Each row was made from one path, in order. Every step used is in the known rows, and no mark comes twice. Write each row's path.
Known rows:
gede/pidof/letes/sozet: [  0 -32   9  24  -5   7  12  -7   0   0 -17   9  15  36   2  11   3 -19
 -13 -14  -3   4   0   3 -33 -14  20 -23  11 -26   9  -4  19]
pabir/rogulib/nupa: [ -1  -5  -6  18 -27  34  16 -20  12  -5   8  17  34   6 -14 -17   9 -14
  -4  17   1 -19   3  -9  -4  15  -3 -16   9  11  19   5  -9]
sozet/letes/nupa/rogulib: [-35 -22  34 -30 -21  -9 -17 -18  -2 -20 -12   4 -15  22 -30 -16  28 -14
 -10  -3  -6 -14  41  -3 -11 -32  24  -4  22   5  19 -22 -20]
sozet/letes: [-37 -25  30  -5 -13  -2 -14 -12   5 -23  -9 -10   5  -1  -7  -1   1   1
   5 -10  13   5 -16   6   0 -19   8   6   4  -6   2 -12  10]
letes/gede/pidof/nupa/pabir/rogulib: [-36 -31 -19  12 -49  35  25   3  -7 -15   2 -10  -7  -8  -8 -20  17 -44
  18   1  10 -53  -2 -29 -18  17  12 -21  17  18  -4  -2  -5]
rogulib/nupa/letes/sozet: [-33 -15  12  22 -46  33 -20 -31  19 -30 -16   9  50  43 -19 -18   2 -31
 -31   6  -5   2  33   6 -23 -23  31 -15   7  -3   8 -12   7]
rogulib/nupa: [ -5  -1  -2  10 -13  13 -13 -16  17  -1   5  10  30   5  -6  -8   0  -3
 -14  17  -5  -6   3  -1   2  -6   9  -5   1   7  16   0 -12]
letes/pidof: [ 10  -4 -13   9  -3  18  -8  11   6  -2 -26   5 -19  10  -7 -19   1 -12
  -6  -8 -23  -2  27 -11  -6  -4  -2   4   8   9  16 -13  -1]
pabir/nupa/sozet/letes: [-41 -33  32 -23 -56  22 -19 -27  17 -32 -18  -3   5  35 -29  -8  15  -1
  -1   2  12  -2  17   8 -14 -16  12  -4  22 -11  13   0  14]
letes/gede/pidof/sozet/nupa/pabir: [-47 -37  -5   2 -27  17  -8  10  14 -18  -4 -11   9 -11  -3 -10  42 -21
  29   1  -1 -17 -10  -7 -10  -8  27  -8   4  12 -12 -22   1]
letes/pidof/sozet/nupa/pabir: [-43 -19   7 -15 -25  23 -10   8  30 -18 -24  -9 -16   7 -16 -24  27 -19
  31   2 -15  -3  22  -2  -7 -13  15  -5   0  12   3 -32   0]
sozet/pidof/letes/nupa/pabir/rogulib: [-37 -25  15   0 -46  45  16  10  18 -17 -17   0 -26  11 -25  -7   5 -42
   6  -8  -7 -25  18 -26 -28  22   2 -31  28   9  17 -10   8]
pabir/nupa/letes: [-35 -22  10  31 -46  19 -15 -15  10 -33 -13  -7  10  27 -22 -22 -11 -22
 -13   6   3 -17   6  -6 -20 -22  -1 -16  10 -12  14  11   9]
gede/pidof: [ 14 -18 -11  21  -1   2  13  -1  -8  -3   1   6   2  -7  12   1  17   9
  -4   5   2 -18 -40  -4  -9  -4   1  -1  13 -22   9   3   3]
pabir/nupa/pidof/letes/gede: [-18 -32  -2  30 -37   7 -25  17 -14  -6 -20  -5   6  16 -16   0 -14 -50
  -7 -12 -31 -21  50 -28 -24  14  10 -14  18  15  12   5  20]
nupa/pidof: [  4  -3   6   4 -31   3  -9   6 -18 -11 -16   1  -7  -1  -8  -4   2  -8
   1   5 -29 -15  26 -10  -8  24   2  10  17  -3   3  -9  16]
letes/pidof/nupa: [ -2 -10 -13   7 -25  20 -10  11   7  -5 -27 -10 -45  28  -4 -40 -25 -12
  13  -6 -24 -13  28 -13 -11   0  15  -4  -4  19  44  -8  -2]
pidof/sozet/letes/nupa/pabir: [-78 -21  34 -28 -47  10 -13  -6  19 -34 -13 -19 -10  24 -18 -21  20 -30
   3  -6  -5  -2  31   5  -9 -26  28 -15  -3  -9 -10 -27   4]
letes/nupa: [  3  -2   6  -8 -12  14 -13  -4   4  -5  -8   5 -18  26  -9 -18  -5  -9
 -15  -3 -21  -2  36  -8 -11  -1   6 -13   3  -2   7 -10  -9]
gede/nupa/pabir: [-29 -20   4 -12 -35  11   8  -6  11  -7  -3  -5   5 -30   2   4  35  -4
 -10   4  30 -27 -12  -4 -15  -8   9 -19  13  24 -23 -12 -11]
pidof/sozet/letes/gede/nupa/pabir/rogulib: [-69 -43   7   1 -69  39  26  -1   8 -30  -3  -9  28 -16  -8 -21  53 -32
  14 -15  23 -22  -1 -10 -17  10  24 -26  10  39 -12 -10  11]
nupa/rogulib: [ -8   0   4 -21   1 -18   5  -4 -11   3   1   9  -1  -2 -17   0  33  -7
  -2   8   3 -17  23  -1  -1 -16  10   4  16  13   9  -5 -21]
sozet/pidof: [ -1 -14   2   7 -15  21  -7  23  14 -12 -14   1 -10  -2  -3  -6   6   9
   2  -4  -4   4 -27 -13   1  22  -1   6  12  17  25   3   9]
letes/sozet/nupa: [  0 -28  23  -7  -5  22 -17 -20  15 -13 -19  10  15  29 -14 -13  12   4
   9  -2  -1  14  17  -2 -18  -1  11 -12   8   8  -5 -23   0]
letes/gede/nupa/sozet: [  4 -18 -23 -14 -53  41  -8  -7   7  -1  -8   6  14   0  -2   3  38   2
  -9  -8   4 -11  29   3 -22  18  36  -6  19  46   5   0   4]
sozet/letes/gede/nupa: [-26 -48   4  12 -37  18 -16  -3   3 -18  -8  -6  24 -23   6  -8  29   0
 -10 -22  22 -10 -16  -8 -16  -3  28  -9  11  46   0  -9   3]
gede/pidof/sozet/letes: [-40 -36  20  15 -27   1   9   0   7 -28  -8 -11  12  16   9 -17  26   6
  19 -10   2   9 -44  16  -5 -18  24   0  -6 -27  22  -4  28]
pidof/sozet: [-16   5  -3   1 -16   1  15  12   8  -3   1  -7   7  25   6 -17  11  -1
  18  -4 -15  18   6  14   4   4  17  -5 -21  -4  15   6  16]
pabir/rogulib: [  3  -4  -3   9 -15  26  33  -6  -5  -4   3   9   5   2  -9 -11  10 -10
  11  -1   4 -13   1 -12  -8  23 -11 -11  11   4   3   6   4]
nupa/pabir: [-39  -2   7 -19 -14   0   0  -1   6  -8   0 -10  -2 -18 -10  10  15 -21
  -2   7  14 -17   8  -4  -1 -13   1  -4   8   1 -30 -14  -8]
sozet/pidof/letes/gede/nupa/zare: [  1 -47  -7  24 -51  45 -12  12  -8   7  -2 -11  -4  -5   3  15  20  -8
  -6 -24   3 -16  13 -22 -39  33  35 -14  28  58  54   8  33]
rogulib/nupa/pidof: [  0  -4   4  13 -43  15 -20  -6  -2 -11 -11  10  20   3 -12 -12   3 -12
 -13  21 -32 -21  28  -9  -7  19   9   4  17   4  17 -10   7]

Write each row's path:
[-13 -20  -8  23 -23   2 -24  23 -18   2 -15  -8  -1  -1  -6  13 -15 -47
   3 -18 -36 -13  44 -16 -19  18  23   0  13  19   9  -5  24]
nupa/pidof/letes/gede
[-51 -21  28  -3 -26  -2  -1   1  13 -26  -7 -16  10  22  -1 -18  12  -1
  23 -14   1  22 -12  19   2 -15  23   2 -16  -9  16  -6  25]
pidof/sozet/letes
[-20 -23  14 -21 -40  12  -1   6   4 -16 -21   3 -16  39 -22 -29  22 -11
   5   1  -5 -12  29 -14 -14   2  30  -7  17  34  46  -6 -13]
letes/sozet/pidof/nupa/rogulib
[-46 -34  33 -16 -14  13 -16 -15  22 -13 -21  -4   4  15 -22  13   8 -30
  14  -3  10  -4  23   0 -27 -21  20 -22  14   2 -21 -31   3]
pidof/letes/sozet/nupa/pabir
[-13 -19  17 -12 -19   4 -11  10   8  -3 -21   8 -33  27 -25  -6  13 -21
  -4  -8 -22 -13  37 -13 -24  -7  24 -15  27  16  51  -8 -10]
sozet/pidof/letes/nupa/rogulib
[  6 -25   5  23  -9   8  -1  -1   3   2 -13   4 -25  30   3  -1 -11 -17
  -8 -10 -23 -13   3  -6 -33 -11  17 -24  13 -29  31  -4   8]
gede/pidof/letes/nupa
[  0  -8  -2 -20 -42  41 -13  13  23 -14 -20   4 -16  15 -14   1  19  12
   7   0 -11   5   2   0  -6  30  16  10  25  16  33   2  18]
nupa/sozet/pidof
[-19 -11   9  12 -59   9   6  14  -2 -20 -18  -2   9  43 -13 -35  14 -13
  10   8 -36  -3  36  -4  -9  21   4 -10  -2 -12  21  11  25]
pabir/nupa/pidof/sozet
[ -3 -29  23  13 -18   4 -24   3   0  -4 -27  -2 -20   8 -10   7 -19 -14
  30  -4 -32 -10  15  -7 -28  15  12  -4  18  -3  30 -16  27]
sozet/nupa/pidof/letes
[  9 -29 -15  12 -44  35  -7  -8 -22   8  13  -8  10 -10   4   7  35  -3
 -16 -13  12 -20  29 -17 -30  23  28  -9  19  51  20   2  16]
letes/gede/nupa/zare
[ -6 -26 -13  -6 -24   0   2  -1 -13   3   0  10  19 -20  -6  -5  55  -8
 -16  -5  12 -29  20 -13 -14  -6  29  -9  24  59   8  -4 -27]
letes/gede/nupa/rogulib
[-13 -17   5 -16 -11   7  -4   5  12  -7 -22  10 -15  24 -23 -33  42  -3
  31   2 -26  -2  37   0  -8 -15  24   3   9  25  43 -22 -11]
letes/pidof/sozet/nupa/rogulib
[ -8 -13  10  23 -33   7 -18  -2   3   0 -16   3   7  12  -9   6 -21 -28
  -1   7 -35 -15  26  -2 -21   8  17  -8  15  -6  37  -5  21]
rogulib/nupa/pidof/letes
[-62 -49   2   7 -58  33  16  -4  -4 -31  -4 -17  -5  -9 -13 -22  19 -43
  21  -6  19 -48 -13 -24 -18   2  20 -17  19  16  -1 -11   2]
sozet/letes/gede/pidof/nupa/pabir/rogulib
[  2 -17   3 -13 -21  -5  15 -10  -6   3  -2  14   7 -13  -5  -6  52  12
 -11   5  19 -25   3  -1 -15 -10  16 -11  23  35  17  -2 -23]
gede/nupa/rogulib
[-12 -20  20  16 -38  15 -14 -14   3  -8 -27  13  29  45 -17   2  -9 -35
 -21   1 -32   1  54  -1 -31   4  25 -20  16  -6  17 -14  22]
rogulib/nupa/pidof/letes/sozet
[-37 -24  21 -16 -61  45  -5 -38  23 -28  -6   7  26  21 -28  -8  21  -9
   5   9   7  -9  14  12 -11   0  23  -1  23   4  25  -7  14]
pabir/rogulib/nupa/sozet/letes
[  1  -4   0   5 -32  27 -14 -27  -6   6  20  -2  18  12 -11   5  12  -7
 -15  17  -1 -14  35  -4 -14   6  17  -1  13  11  36   2  13]
rogulib/nupa/zare
[-30 -24  32 -11 -24  11 -24 -14   9 -26 -15  -4 -14  25 -14 -19  -4  -8
  -8 -10  -9   3  20  -3 -12 -17  14  -8   7  -8  10 -19  -1]
sozet/letes/nupa
[-36 -26 -27  51 -50  28  -6   5  11 -23   1  -5  43  19   7 -28  24 -29
  -1   2 -23  -9 -10   5 -13 -11  45  -7  -6   0  32   5  18]
rogulib/nupa/letes/gede/pidof/sozet
[  1  -7   0  18 -54  33   7 -10  -6 -13 -10  18  24   5 -19 -21  11 -22
  -4  22 -30 -31  29 -17 -12  37  -1  -5  25   8  20  -4   9]
pabir/rogulib/nupa/pidof
[-13  -8  16 -17  -6 -12  -5  -7  -2   6 -10   8 -25  30 -22  -1   7 -28
  -6  -4 -20 -15  54  -3 -24 -23  25 -17  17   5  32 -10 -16]
pidof/letes/nupa/rogulib
[-34 -25  10   1 -22   7  -2  -2   9  -7 -12  -6 -27  10  -6   9   4 -36
 -10  -1  -7 -30  11  -9 -30 -23  16 -26  18 -24  -2 -18  -2]
gede/pidof/letes/nupa/pabir
[-33 -32   5   6 -36  37  36  -3  12 -20  -1   3   6  -4 -10 -22  44 -12
  40  10   8 -27 -26  -8 -17  12   4 -21  15  -5   0 -11   7]
gede/pidof/sozet/nupa/pabir/rogulib
[-45 -38  10 -12 -53  26 -34 -12   7 -28 -14  -7  18  23 -29  -6  18 -27
  -7 -10   5  -6  38  -8 -11 -10  24  -1  19  18   1  -2  10]
pabir/nupa/sozet/letes/gede
[ -6 -18  13  -5 -29  28  -8 -10  -2   0  10 -13  -7  27  -8  -9  21   9
  36   1 -10   8  28   4 -16  16  26   0   2  11  42  -6  32]
pidof/sozet/nupa/zare
[-25 -42  -9  13 -45  32 -26 -16   8 -23  -5   4  34   3  -7  -2  35 -15
 -13   2  -2 -20  -9  -1 -14 -13  38   6  26   4  16  -8   8]
rogulib/nupa/sozet/letes/gede/pidof
[-17 -30 -11  26 -11  18 -23  36   8  -1 -14  -9  -4  -2  -2  12 -12 -31
   5 -26 -16   2   3 -20 -11  16  22  -3   9  33  28   4  18]
sozet/pidof/letes/gede
[-20 -25   2  28 -49  25  -5 -13  11 -24 -13  -5  11  -5   4 -13   9   2
 -10  -5  13 -16 -21   5 -28 -11  21 -13  11  17  19  -1  12]
gede/nupa/letes
[ -4  -3   7 -24 -37  28 -16 -13  17   2 -18   3 -29  51 -18   8  -9 -18
   0  -8 -28   1  64  11 -32   2  34 -15  15  -8  31  -7  13]
pidof/letes/nupa/sozet
[-32 -18   9  29 -57  51   1 -35  15 -32 -14  16  53  43 -27 -26   7 -39
 -25   6  -4  -7  33  -1 -27  -6  23 -24  15   0   8  -7   9]
pabir/rogulib/nupa/letes/sozet
[ 10 -24  -5 -13 -62  53  -3   8  27 -14 -23   9  -9   4  -4  -4  36  28
  -1  -2   4  -3 -17  -1 -19  35  22  -3  30  37  38   2  14]
gede/nupa/sozet/pidof
[ -6 -11  13  16 -21  -5  -7  11 -11   1 -21  -5 -17   8  -4  13 -22 -25
   9  -7 -31 -10  23  -3 -22  13  11  -3  14 -10  23  -4  31]
nupa/pidof/letes
[-43  -3   4 -10 -27  11 -13 -14  19  -9   6   0  24 -12 -14   2  17 -26
 -15  24  10 -24  10  -3   1 -20   9  -9   7   8 -16 -14 -18]
rogulib/nupa/pabir
[-57 -26  29 -17 -48  34  10 -18   7 -31  -9  -3  -8   7 -30 -17  18 -37
   1  -3   9 -27  24 -14 -18  -1   1 -22  22  -1 -16 -23  -3]
sozet/letes/nupa/pabir/rogulib
[-22 -42  -8   5 -35  24 -16  -6  -3 -22 -10  -3  12  -1  -3   5  34 -11
  -2 -11   1 -15 -12   0 -15  -8  32   9  26   1   4  -8  16]
nupa/sozet/letes/gede/pidof
[-43 -40   8  -9 -44   0   3   0  -3 -15  -6   0  26  -4  -7 -19  64  -9
   2 -15  11 -12  12   3 -13 -17  47  -9  10  53  21  -7  -7]
pidof/sozet/letes/gede/nupa/rogulib
[-34  -8   1  30 -41  25 -25 -22  19 -26  -3  -1  27  11 -11 -15 -10 -20
 -14  15  -6 -14   1   8 -12 -23  21  -4   3  -1  26  -3   3]
rogulib/nupa/letes
